Each row was made from one walk, in order. Every step used is in the known rows, and no mark comes twice. Write each row's walk.
Known rows:
pekuv, mebidof, vitu, lemi, nusi: [ 5.13 -1.51  0.09 -1.38 -0.26  2.36 -2.28  4.80 -0.41  2.82 -0.34  5.06
 -2.29 -2.10 -5.64 -4.06 -0.72  3.22 -2.00 -0.41]
diso, falin, mebidof, vitu, lemi, pekuv: [ 3.11 -1.82  0.98 -3.31 -0.06  0.85 -0.90  4.36 -1.64  1.48 -0.80  7.97
 -1.31 -0.42 -1.52 -6.00 -0.92 -1.19  0.16 -0.90]
diso, falin, pekuv, nusi, mebidof, vitu, lemi: [ 7.40 -0.30  1.70  4.25  0.66  0.92 -3.50  1.86 -0.11  1.71 -3.22  6.78
 -2.12  1.31 -6.48 -4.39  2.44  1.45 -3.01 -0.16]
mebidof, pekuv, nusi, falin, diso: [ 4.22  3.17  2.28  1.88 -0.07  2.18 -6.47  1.09  0.98  0.89 -3.15  2.70
 -1.12  2.30 -8.11 -6.04  2.78 -2.52  0.78 -0.09]
falin, pekuv, nusi, mebidof, vitu: [ 5.82  1.37  3.54  3.74 -0.15  0.32 -5.18 -0.09  0.91  2.98 -4.15  3.16
 -1.43  0.18 -7.01 -3.48  4.29  1.19  0.33 -0.20]
vitu, mebidof, pekuv: [ 5.07  1.91  0.61 -1.43 -0.72  3.44 -3.05  1.51 -0.80  2.04  1.63  4.52
  0.18 -0.48 -4.95 -5.05 -1.53  1.33 -0.66  0.57]
lemi, pekuv, mebidof: [ 0.35 -0.35  0.60  1.05 -2.22  0.92 -1.27  3.83 -1.17  2.01 -1.03  4.69
 -2.05  0.09 -1.37 -1.37 -0.60  0.88  0.01  0.17]
diso, falin, mebidof: [ 2.09 -1.95 -0.69 -0.22 -0.13  0.41 -3.83  3.08 -3.32 -0.40 -0.37  6.04
 -0.69 -0.81 -0.50 -1.87 -1.24 -4.05  1.30 -0.27]
lemi, nusi, falin, pekuv, mebidof: [ 3.25  0.24  2.19  1.00 -0.22 -0.11 -4.53  2.61 -3.17  2.10 -0.93  3.73
 -2.17 -1.31 -3.63 -0.11  2.33 -1.27  2.22  1.20]
lemi, vitu, mebidof, pekuv, nusi: [ 4.82  2.51  3.75  0.52 -0.88  3.73 -4.92  3.04  0.69  3.20 -3.10  6.00
 -1.95  1.53 -8.24 -4.92 -0.10  3.80 -1.69  0.61]
mebidof, pekuv, lemi: [ 4.18  0.08  1.15  0.39 -3.25  1.41 -3.78  1.97 -0.03 -0.14  0.48  4.14
 -0.39 -0.31 -4.75 -4.97 -2.17  1.12 -2.19 -1.19]
pekuv, nusi, falin: [ 2.57  0.67 -1.28  3.88 -0.48  0.81 -4.26  2.38 -0.91  0.19 -1.64  3.32
 -2.12  0.69 -6.12 -1.24  2.43 -4.46 -0.07  0.94]
vitu, lemi, pekuv: [ 2.21 -1.40 -0.06 -0.95 -1.63  0.16 -0.11  3.81 -0.74  0.25  0.84  5.47
 -1.19  1.38 -0.97 -3.03 -0.83  0.50  0.22  0.50]
pekuv, mebidof, vitu: [ 3.19  0.56 -0.63  1.40 -0.30  2.30 -2.74  3.51  0.34  2.71 -1.22  3.36
 -1.34 -2.81 -5.55 -3.99 -0.80  1.08 -0.40 -0.17]
falin, pekuv, mebidof, vitu: [ 4.02  1.39  1.78  1.28  0.06  1.43 -3.36  2.11  1.16  2.74 -2.23  3.25
 -0.56 -3.33 -4.83 -4.25 -0.35  2.30  1.73  0.09]
pekuv, lemi: [ 2.36 -1.10 -0.91  2.48 -2.16 -0.24 -3.06  2.23 -1.04 -0.52 -0.61  3.67
 -1.34 -1.01 -2.79 -1.81 -1.73  0.19 -1.87  0.02]
falin, mebidof, pekuv: [ 4.05  0.40  2.02 -2.86 -0.98  0.97 -4.77  1.75 -0.53  0.54  0.55  4.16
  1.18 -0.80 -2.51 -4.66 -1.31 -1.95  2.51 -1.29]
falin, mebidof: [ 2.15 -0.92  0.02 -0.90  0.13 -0.71 -3.98  1.95 -1.65  0.28 -0.66  3.67
  0.17 -1.51 -0.49 -1.52 -0.74 -2.75  2.89 -0.07]
nusi, mebidof, pekuv, lemi: [ 5.49  0.13  1.85  2.54 -2.33 -0.35 -4.13  0.66 -1.78  1.09  0.09  4.13
 -0.90  1.25 -4.36 -3.28  0.19  1.18 -3.70 -0.98]
nusi, mebidof: [ 3.73 -0.72 -0.35  3.00 -0.52 -0.77 -3.60  1.33 -3.15  1.13  0.15  3.07
 -0.92  1.13 -2.16 -0.50  1.96 -1.36 -0.15  0.63]
diso, falin, pekuv: [ 3.07 -0.91  0.50  1.62 -1.16  1.34 -3.69  2.40 -2.17 -0.61 -0.25  5.34
 -0.52 -0.14 -2.09 -2.81 -0.50 -1.58  1.95  0.34]
vitu, mebidof, pekuv, nusi, falin: [ 5.15  3.37  0.54  1.58  0.01  3.20 -4.08  1.29 -0.29  2.35 -0.56  4.76
 -1.47  0.74 -8.26 -4.09  1.33 -1.78 -2.00  1.22]
mebidof, pekuv, nusi: [ 4.46  0.96  1.37  0.99 -2.92  3.55 -4.90  2.20  1.85  0.36 -0.97  4.22
 -0.57  1.13 -7.35 -5.04  0.11 -0.24 -0.82 -1.28]

Write each row's walk:
[ 4.60 -0.49  2.06  5.68 -0.85  0.49 -4.99  1.11 -2.01  0.73 -3.31  5.93
 -2.19  2.18 -4.19 -0.86  3.03 -0.87 -1.31  0.17]  diso, falin, pekuv, nusi, mebidof
[ 4.79 -0.13 -2.00  1.15  0.85  1.76 -0.98  4.22  1.13  2.08 -0.49  4.69
 -1.11 -2.41 -4.91 -4.61 -2.23  2.71 -2.10  0.20]  pekuv, mebidof, vitu, lemi
[ 4.16 -2.77 -0.29 -1.81 -1.27  1.13 -2.76  3.94 -2.09  0.08  1.47  4.90
 -1.38  0.26 -2.79 -2.20 -0.32  0.61 -0.25  0.23]  vitu, lemi, nusi
[ 4.78  0.83  0.95 -0.31  2.49  1.09 -3.92  3.74 -1.22  3.23 -2.53  3.65
 -2.80 -1.01 -6.43 -5.14  2.02  0.72 -0.50  0.98]  pekuv, mebidof, vitu, lemi, nusi, falin, diso
[ 5.71 -2.75  0.52  0.44 -0.44 -0.63 -3.16  2.62 -3.72  1.22  1.09  4.78
 -1.96  1.87 -2.32 -0.50  2.04  0.80 -1.74  0.47]  vitu, lemi, nusi, mebidof
[ 2.37 -1.69  1.51 -0.98 -0.40 -2.34 -5.09  2.02 -4.49  0.67 -1.06  4.23
 -2.35 -1.52 -2.02  0.01  1.25 -3.91  0.29  0.19]  pekuv, lemi, nusi, falin, mebidof
[ 3.06 -1.36  0.82  3.20 -2.01  0.09 -3.65  2.04 -2.02 -1.10 -1.40  5.92
 -1.42 -0.59 -2.17 -2.53 -1.58  0.19 -1.10  0.03]  diso, falin, pekuv, lemi
[ 5.70  0.36  2.93  4.43 -0.47  1.50 -5.11  1.03 -0.87  2.30 -3.89  5.38
 -2.26  0.84 -6.93 -3.90  3.81 -0.06 -1.25 -0.52]  diso, falin, pekuv, nusi, mebidof, vitu
[ 4.89  0.51  1.10  3.79 -0.53  1.34 -4.58  1.28 -0.06  2.79 -3.01  3.20
 -2.13  0.62 -7.54 -3.31  3.71 -0.22 -1.84 -0.40]  pekuv, nusi, mebidof, vitu
[ 4.78 -1.55  4.41  2.05 -2.04 -2.20 -5.26  0.17 -3.54  1.55 -1.71  3.95
 -2.27  0.44 -2.34  0.07  2.74  2.10 -1.02  0.00]  falin, pekuv, lemi, nusi, mebidof
[ 3.48 -0.20  1.26 -0.23 -1.70  2.25 -1.15  3.63  2.39  1.90 -2.51  5.58
 -2.21  0.85 -6.27 -5.78  1.05  1.84 -1.47 -0.73]  mebidof, vitu, lemi, pekuv, nusi
[ 3.26 -1.43  1.83 -1.32 -0.53  1.64 -1.69  4.18  0.28  1.59 -3.45  8.54
 -2.47  0.65 -4.22 -5.56  0.23 -0.68 -1.62 -1.40]  diso, falin, mebidof, vitu, lemi, pekuv, nusi
[ 4.06 -0.06  2.28 -1.31 -1.79 -0.22 -4.45  1.29 -0.22  0.20 -0.72  4.67
  0.26 -1.26 -2.66 -4.21 -2.54 -0.13 -0.65 -1.58]  falin, mebidof, pekuv, lemi
[ 5.11  0.28  1.29 -2.11  2.11  0.98 -4.61  2.86 -1.79  2.05 -1.22  2.98
 -1.91 -0.05 -6.41 -6.33  2.98 -1.10  1.38  0.92]  mebidof, vitu, lemi, nusi, falin, diso
[ 4.80  2.08  2.96 -1.41 -0.34  2.89 -3.87  3.14 -1.26  3.12 -0.49  5.41
 -0.90  0.51 -5.75 -5.18 -1.16  3.39  0.06  1.14]  lemi, vitu, mebidof, pekuv
[ 3.26 -0.52  1.25  3.64 -1.68  2.22 -4.60  2.30 -0.33 -0.47 -2.88  5.95
 -1.68  0.78 -4.70 -2.44  0.74 -1.06  0.13 -0.07]  diso, falin, pekuv, nusi
[ 5.13 -1.24  2.53 -0.83 -1.12  1.09 -4.84  1.95 -3.55  3.38 -0.01  3.08
 -2.07 -0.17 -5.60 -3.07  4.15 -0.17  0.18 -0.50]  lemi, nusi, mebidof, vitu
[ 2.60 -1.01  0.04 -0.60 -1.10  0.59 -4.52  2.98 -4.35  0.80  1.35  3.08
 -2.08  0.08 -4.09 -1.05  2.75 -4.49  1.91  0.86]  lemi, nusi, falin
[ 2.29 -0.23  0.71  0.14  0.65 -1.74 -1.80  2.95 -0.60  0.83 -2.65  6.23
 -2.15  1.58 -2.13 -1.54  1.82 -3.63  0.21  0.56]  vitu, lemi, pekuv, nusi, falin, mebidof
